Each row comes from the steps of one walk. Every step used is in the known rows, and no mark comes twice. Write the walk behind each row, first mark first.
Known rows:
getoki-tapo-tofom: [ 2.34  0.47 -1.06  1.08  1.03 -0.13 -1.60 -0.43 -0.31  0.99  1.06 -1.05
  0.06  1.38  2.78 -1.11 -2.35 -1.28 -1.44 -0.61 -0.99 -0.74 -0.11 -0.24
  0.56 -0.40 -2.43]
bafar-nonu: [-1.34  0.33 -1.00  1.39 -1.69  0.78  0.14  1.46  0.83  0.55  0.96  0.23
 -0.62 -0.58 -0.30 -0.93  2.36 -1.28  1.16  1.51  0.04  1.11 -0.75 -0.32
 -0.36  1.64  0.91]
getoki-tapo-tofom-simi-nonu: [ 1.44  0.59  0.52  1.51  1.74  1.74  0.56  3.45  1.92  0.13  1.62 -2.12
  1.09  1.67  0.59 -0.66 -2.20 -2.39  1.33 -0.25  1.29  2.16 -1.28  0.32
 -0.45  3.33  0.55]
guris-tofom-tapo-getoki-bafar: [ 0.10  0.18 -1.51  0.35  1.35 -0.97 -0.90 -1.67  1.22  1.76 -0.52 -0.96
  1.69  1.32  0.36  0.94 -0.28  2.84  0.48 -1.22 -1.69  1.82 -0.05  0.97
 -2.04 -2.24  0.71]
guris-tofom-simi-nonu-nudut: [-1.65 -0.31  1.61  0.98  1.84  2.68  3.44  3.02 -0.33 -2.44  0.82 -1.10
 -0.85  0.30 -2.03  1.74  0.41  0.94  2.68  1.52  1.33  0.40 -3.74  1.53
 -3.82  3.81  3.63]
getoki-tapo-tofom-simi: [ 2.15  1.43 -1.53  1.23  1.66  0.77 -0.11  1.93  1.25  0.76  0.49 -0.96
  0.84  2.78  1.59 -0.67 -2.48 -1.82 -0.60 -0.46  0.65  0.24 -1.61  0.46
  0.33  0.68  0.12]
nonu-medo-getoki-tapo-tofom: [ 1.06  0.28 -1.10 -0.52  4.87 -2.22 -0.43 -1.59 -2.03  2.74  0.76 -0.80
  1.01  0.43  5.17 -0.51 -0.73 -1.18 -1.46  1.47  0.25 -1.69 -0.26 -0.93
  0.07 -0.43 -3.70]
tofom-tapo-getoki: [-0.74 -0.97 -1.06 -0.75  0.65 -1.64  0.06 -1.89  2.47  4.48 -1.93  0.10
  1.81  0.66  1.10  0.48  0.91  0.46  1.90 -0.91  0.74  2.10  1.37 -0.27
 -1.29 -0.30 -0.80]
getoki-bafar: [ 0.92 -0.05 -0.21  1.39  1.52 -0.13 -0.73  0.83 -1.48 -1.78 -0.26  0.27
  1.17  0.08 -0.10 -0.73 -2.44  0.07 -0.88  0.02 -1.13  0.37  0.61 -0.95
  0.86 -1.12 -0.43]
bafar-getoki: [-1.30  0.27 -0.86  0.73  0.03 -0.15  0.88  1.64 -0.16  0.20  0.04  1.85
 -1.30 -0.91  1.10 -1.46  2.56 -0.45  0.82  0.19  0.15 -0.21 -1.09 -0.28
 -0.66 -0.25  0.46]
getoki-guris: [ 0.18  0.37  0.50  1.51  1.62 -2.21 -0.56  1.82 -0.12 -2.50  0.36 -1.34
  2.88  0.08  1.34 -0.15  0.15 -1.33 -1.32  0.78  1.06  0.84  0.21 -1.04
 -0.98  0.22 -0.83]
bafar-getoki-guris-tofom-simi-nonu-medo-vitob: [-3.69  2.26  1.30  1.17  4.93 -1.28  1.71  6.15 -0.43 -5.17  3.68 -2.24
  1.24 -1.45  4.05  0.22  4.90 -1.61  0.40  1.50  4.30  0.59 -1.40  0.85
 -6.36  1.41  4.96]
guris-tofom-simi-nonu: [-1.01  1.34  1.71 -0.05 -0.12  2.88  1.86  3.02  2.05 -1.78  1.93 -2.12
  0.00  1.12 -2.43  1.68  1.13  1.12  2.39 -0.02  1.00  2.00 -2.97  2.58
 -2.70  2.90  4.60]
simi-nonu: [-0.65 -0.70  1.92  0.10  0.02  1.13  0.77  1.41  0.24 -0.59  1.21 -1.15
  0.22 -0.76 -0.60  0.00  0.21 -0.44  1.84  0.07  0.80  1.69  0.28 -0.27
 -0.70  2.76  0.75]
nudut-nonu-binif: [-0.17 -1.29  1.93 -1.37  2.00  0.68  2.20 -1.30 -0.69 -1.31 -0.35 -3.61
 -1.33 -1.13  0.40 -1.39 -0.56 -0.80 -0.95  2.51 -0.27 -1.03  0.92 -0.76
 -2.95  1.66  2.01]
getoki-guris-tofom-tapo: [-0.02  1.86 -0.60  2.08 -0.30 -2.81 -0.36  0.66  0.94 -0.85  1.64 -3.87
  3.00 -0.30  1.75  1.38  1.24  1.29 -1.04  0.10  0.57  0.99 -1.03  2.30
 -4.14 -0.75  2.20]
tofom-tapo-getoki-bafar-nonu: [-1.35 -0.87 -2.22  1.98  0.51 -1.14 -0.57  0.25  2.16  3.19 -1.23  0.54
  2.08  0.23  0.74 -1.25  0.98 -0.57  2.10  0.66 -0.32  3.76  1.09 -1.15
 -0.64  0.24  0.08]
guris-tofom-tapo-getoki-bafar-nonu-simi: [-2.24 -1.56 -2.21  2.09  1.03  1.11  1.01  0.11  0.15  3.76  0.19 -0.54
  0.81  2.12  0.55  1.62  3.36  1.76  3.42  0.87 -0.76  3.25 -0.14  1.59
 -2.30 -0.52  0.74]
nudut-nonu: [-0.27 -0.44  0.34 -0.49  0.58 -0.11  0.73  0.63  0.63 -0.28  0.85 -1.71
 -1.31 -0.18 -0.33 -1.40 -1.23  0.34  0.22  0.96 -0.39  0.29  1.12 -0.90
 -0.86  2.01  0.98]
simi-nonu-medo-getoki-tapo: [-2.01 -0.59  2.24 -1.53  5.08 -1.76  1.04 -0.42 -2.67  2.03  1.73  0.66
  1.88 -2.09  3.53 -1.84  1.54 -1.79  1.79  3.20  2.58  0.22  2.09 -0.24
 -0.67  2.35 -2.42]
tofom-simi: [-0.35  0.97  0.01  0.14  0.49  0.93  1.82  2.21  1.65  0.00 -0.64  0.15
  0.89  1.05 -1.44  0.44 -0.13 -0.72  0.70  0.28  1.78  0.99 -1.52  0.74
 -0.26  0.99  2.29]
medo-getoki-tapo-tofom-simi-nonu: [ 0.77  1.86  0.28 -0.51  2.66  0.35  1.32  2.67  2.29  2.39  1.59 -1.82
  1.76  1.57  0.98 -0.39 -1.38 -2.35  1.89  1.28  0.53  2.45 -1.85  0.21
 -0.97  3.77 -0.58]
guris-tofom-simi: [-0.29  2.03 -0.22 -0.02 -0.16  1.73  1.24  1.62  1.73 -1.02  0.87 -0.91
 -0.22  1.75 -1.81  1.68  1.06  1.54  0.34 -0.08  0.29  0.53 -3.24  2.59
 -1.72  0.17  3.99]
guris-tofom: [ 0.10  1.02  0.03 -0.15 -0.83  0.78 -0.37 -0.72  0.02 -0.85  1.54 -1.12
 -1.09  0.66 -0.29  1.27  1.10  2.27 -0.42 -0.44 -1.28 -0.56 -1.74  1.89
 -1.60 -0.91  1.74]
tapo-getoki-guris-tofom-simi-nonu-medo-vitob: [-3.12  0.70  2.27 -1.05  6.83 -1.38  0.44  3.10  0.74 -3.54  1.97 -2.57
  2.96  0.93  3.38  1.80  3.64 -0.69  0.91  0.56  4.32  2.24  0.41 -0.45
 -5.40  1.56  2.66]

Which walk is each row?
[-0.52 -0.11  0.55 -0.06  2.48 -1.58 -1.26 -0.54  0.98 -1.61  0.40 -0.58
  2.00  2.00  1.39  1.04  2.31  1.32 -0.44 -0.51 -0.03  1.59 -0.76 -0.77
 -2.42 -0.85 -1.05] -> tapo-getoki-guris-tofom
[-0.95 -2.33  0.65 -0.09  2.36  1.04  2.66  1.06 -1.42  1.33  0.84 -1.63
 -1.72  1.10 -0.24  0.15 -0.14  0.70  1.79  1.64  0.19  0.37  1.73 -0.12
 -1.05  2.18 -0.22] -> nudut-nonu-simi
[ 0.21  1.10 -0.32 -0.46  2.43 -1.54 -0.15  0.25 -0.66  0.23 -0.18  0.39
  1.49 -0.07  0.20 -0.62 -1.47  0.12 -0.29  1.69 -1.90  0.87 -0.17 -1.07
  0.11 -0.51 -1.54] -> medo-getoki-bafar
[-1.11  0.64 -0.71  0.76  1.33 -0.94  0.16  1.24 -1.33  0.64  0.90  3.34
 -0.83 -1.07  3.03 -3.34  2.04 -1.84  0.35  0.85  0.63 -0.68  1.01  0.24
  0.06 -0.90 -1.22] -> bafar-getoki-tapo
[-0.68 -0.71  0.51 -0.96  5.90 -2.35  1.41  0.25 -2.59  0.08  0.39 -1.22
  0.57 -1.38  1.78 -1.61 -1.97  0.56 -0.74  3.43 -0.44 -0.13  1.67 -2.35
 -0.55  1.06 -0.77] -> nudut-nonu-medo-getoki-bafar
[ 0.10 -0.01  0.74 -0.36  4.35  0.49  2.79  2.76  0.99  1.50  0.20 -3.40
  1.35  0.88  1.36  1.68  0.17 -0.87  1.57  1.31  2.11  1.25 -3.31 -1.04
 -1.59  4.04  1.21] -> tapo-tofom-simi-nonu-medo-getoki
[-0.35  2.49  0.54  1.43  1.34 -0.55  0.84  3.22  1.27 -3.47  1.37 -2.29
  2.50  1.76 -0.19  1.49  0.89  0.40 -1.07  0.40  1.36  1.15 -2.79  1.49
 -2.92  0.43  3.21] -> getoki-guris-tofom-simi
[-0.63 -0.73 -0.49  0.80  2.17 -3.91 -0.49  0.06  2.30  2.02 -1.72 -1.14
  4.27  0.66  2.43  0.40  1.24 -0.57  0.62 -0.32  2.03  3.02  1.57 -1.21
 -2.45 -0.11 -1.51] -> tofom-tapo-getoki-guris
[-0.42  0.45 -1.98  0.87  3.12 -1.48 -0.08 -0.31 -1.27  3.44  1.81 -0.67
  0.32 -0.18  4.95 -1.44  1.70 -2.49  0.02  3.07  0.16 -0.38 -0.88 -1.19
 -0.10  1.24 -2.55] -> bafar-nonu-medo-getoki-tapo-tofom
[-0.07  1.76 -1.36  0.63 -1.79 -0.66 -0.07 -0.83  1.27  1.73  1.32 -2.44
  0.43 -0.27  0.27  1.52  1.25  2.48  0.09 -0.83 -0.73  0.02 -1.12  3.49
 -2.98 -0.98  3.17] -> guris-tofom-tapo
[-2.79 -0.09 -0.87 -0.55  2.23 -1.36  1.45  0.20 -0.83  2.42  0.36  0.55
  0.26 -1.57  2.08 -0.39  4.21 -1.34  1.35  3.53  1.18  0.29 -0.87 -0.95
 -0.70  1.88  0.01] -> bafar-nonu-medo-getoki
[ 0.36  0.84 -0.32  2.07  1.68  1.77  1.67  5.19  1.56  0.34  1.67 -0.40
 -0.32  0.80  1.71 -1.86  0.45 -2.86  2.09  0.10  1.38  1.68 -2.39 -0.15
 -1.18  2.98  0.89] -> bafar-getoki-tapo-tofom-simi-nonu
[-2.98  0.30  1.83  2.35  4.36 -0.18  2.73  5.83 -0.83 -4.16  1.84 -1.51
  1.71 -0.96  2.17  0.40  4.60 -0.51  1.27  1.54  4.53  1.10 -3.11  0.18
 -4.44  2.35  4.08] -> bafar-getoki-guris-tofom-simi-nonu-medo
[-1.41 -1.02 -0.97  2.77  2.57 -0.17 -0.21  1.65 -2.67 -1.31  0.20  0.23
  0.75 -1.27  1.74 -1.39  0.68 -1.24 -0.17  2.28  0.86  0.07  0.18 -1.58
  0.72  0.37  0.82] -> getoki-bafar-nonu-medo
[-2.36  0.26  2.59  0.05  6.10 -2.31  2.91  4.42 -0.10 -1.19  0.45 -1.94
  4.70 -0.74  1.91  0.62  1.71 -2.15  1.52  3.30  4.73  2.43 -1.07 -1.41
 -2.76  4.34  0.96] -> tofom-simi-nonu-medo-getoki-guris
[-0.95 -0.65  0.05  1.87  1.05  1.49  0.88  0.16 -1.38 -2.31 -0.59 -1.42
  0.36 -1.53  0.26 -1.45  0.53 -2.32 -0.75  3.28 -0.79  0.27 -0.42 -0.78
 -1.45  0.38  1.86] -> getoki-bafar-nonu-binif
[-2.92  0.10  1.37  3.06  3.52  0.33  3.68  6.39 -0.65 -4.78  1.09 -0.56
  0.22 -0.75  0.16  0.26  2.92 -0.76  2.17  2.62  2.58  1.02 -4.42  0.01
 -5.59  3.83  3.19] -> bafar-getoki-guris-tofom-simi-nonu-nudut
[-0.52 -0.30  0.10 -0.34  5.29 -2.33  0.53 -0.42 -3.27  0.30 -0.60  0.56
  2.01 -1.26  2.23 -0.43 -0.53  0.18 -0.96  2.29  0.22 -0.57  0.39 -1.38
  0.19 -0.87 -1.38] -> nonu-medo-getoki-bafar
[-2.31 -0.28 -1.20  1.39  2.44  0.54  2.02  1.97 -1.67  2.48  0.59  0.66
  0.60  0.53 -0.10 -0.02  2.12 -0.91  2.49  3.69 -1.18  2.41 -0.43 -0.50
 -0.13  1.34 -1.45] -> medo-getoki-bafar-nonu-simi
[ 0.17  0.30  1.42  0.99  6.07 -1.51  2.11  4.55  0.79 -0.97  0.74 -4.40
  4.01  0.82  2.73  1.78  0.32 -2.06  0.15  1.90  2.98  2.35 -3.27 -2.12
 -2.74  4.35  0.16] -> tapo-tofom-simi-nonu-medo-getoki-guris
[-2.22 -3.01 -0.98  1.80  3.37  1.79  0.85  1.00 -1.09  2.16 -1.06  2.04
  0.36  2.32  0.19  0.02  2.21 -0.72  3.35  1.62 -0.22  3.08  1.15 -1.87
  0.72  0.43 -2.32] -> tapo-getoki-bafar-nonu-simi
[-1.62  0.11  2.70  1.30  4.35  0.15  1.76  4.34 -0.68 -4.19  2.00 -3.49
  3.14  0.02  1.22  1.60  2.18 -0.18  0.50  1.30  4.23  1.30 -2.14  0.76
 -3.64  2.81  3.67] -> getoki-guris-tofom-simi-nonu-medo
[-2.11  1.00  1.63  0.26  3.57 -3.78  1.31  1.03 -0.54  0.64  2.36 -4.51
  4.14 -2.06  3.47  1.70  3.20  0.90  0.77  2.34  2.34  1.56 -0.69  1.41
 -5.38  2.16  1.62] -> simi-nonu-medo-getoki-guris-tofom-tapo
[ 0.50 -0.49  0.90 -0.46  5.07 -1.04  0.29 -0.09 -2.01  2.28  1.91 -1.98
  1.50 -0.47  4.60 -0.42 -0.26 -1.57  0.51  1.58  0.98  0.12 -0.04 -1.22
 -0.76  2.34 -3.12] -> simi-nonu-medo-getoki-tapo-tofom
[-1.20  1.45 -0.48  0.83  5.19 -0.10  1.03  5.00 -0.53 -0.92  2.78 -1.00
 -0.43 -0.87  5.83 -1.71  1.62 -3.68  0.41  0.62  3.59 -0.37  0.20 -0.20
 -3.24  1.70  1.80] -> bafar-getoki-tapo-tofom-simi-nonu-medo-vitob
[ 1.25  0.72 -2.02  1.95  1.14 -0.22 -0.59  1.28 -0.50  0.93  1.36  0.74
 -1.55  0.41  4.00 -2.37  0.32 -1.68 -0.66 -0.31 -1.06 -0.91 -1.07 -0.64
  0.04 -0.75 -1.96] -> bafar-getoki-tapo-tofom
[-2.72  0.41 -0.79 -0.24  3.39 -2.19  0.47 -0.51 -2.14  2.98  1.52  1.94
  1.08 -1.80  3.94 -2.30  3.45 -2.76  1.01  4.50  1.70 -0.09  1.24 -0.17
  0.02  1.32 -1.72] -> bafar-nonu-medo-getoki-tapo
[-2.30 -0.23  1.41 -1.15  3.64 -0.87  0.29  1.43 -1.88 -1.71  2.23 -1.81
  0.23 -2.48  3.24  0.11  1.72 -1.48  0.63  0.82  2.97 -0.48  2.21 -0.24
 -3.03  1.29  1.31] -> simi-nonu-medo-vitob
[-0.35 -0.56  0.08  2.32  4.53  1.02  2.07  4.50 -0.77  0.17  1.10 -0.03
  0.04 -0.25  3.99 -1.63  1.19 -2.77  1.43  0.74  3.43  0.19 -1.73 -0.84
 -1.04  2.76  0.86] -> bafar-getoki-tapo-tofom-simi-nonu-medo
[-2.20  0.55  2.04 -1.33  5.47 -0.87  2.52  1.96 -1.17  1.88  0.86  0.85
  2.74 -0.95  2.27 -1.04  1.41 -2.37  2.52  3.32  4.32  1.31  0.80  0.29
 -1.21  3.66  0.13] -> tofom-simi-nonu-medo-getoki-tapo
[-2.36  1.05  2.10 -1.72  3.56  0.72  3.08  1.95  0.26  0.22  1.76 -1.77
  1.05 -0.23  0.03  2.04  2.79  0.97  2.22  2.21  2.24  1.16 -2.84  1.54
 -3.15  3.14  3.50] -> guris-tofom-simi-nonu-medo-getoki
[-2.11 -2.59 -2.18  2.45  2.08  0.14  1.32  0.94  0.04  4.71 -1.49  0.23
  1.89  1.49  0.75  0.35  2.32 -0.30  3.91  1.36  0.54  3.80  1.58 -0.36
 -0.76  0.59 -0.95] -> tofom-tapo-getoki-bafar-nonu-simi
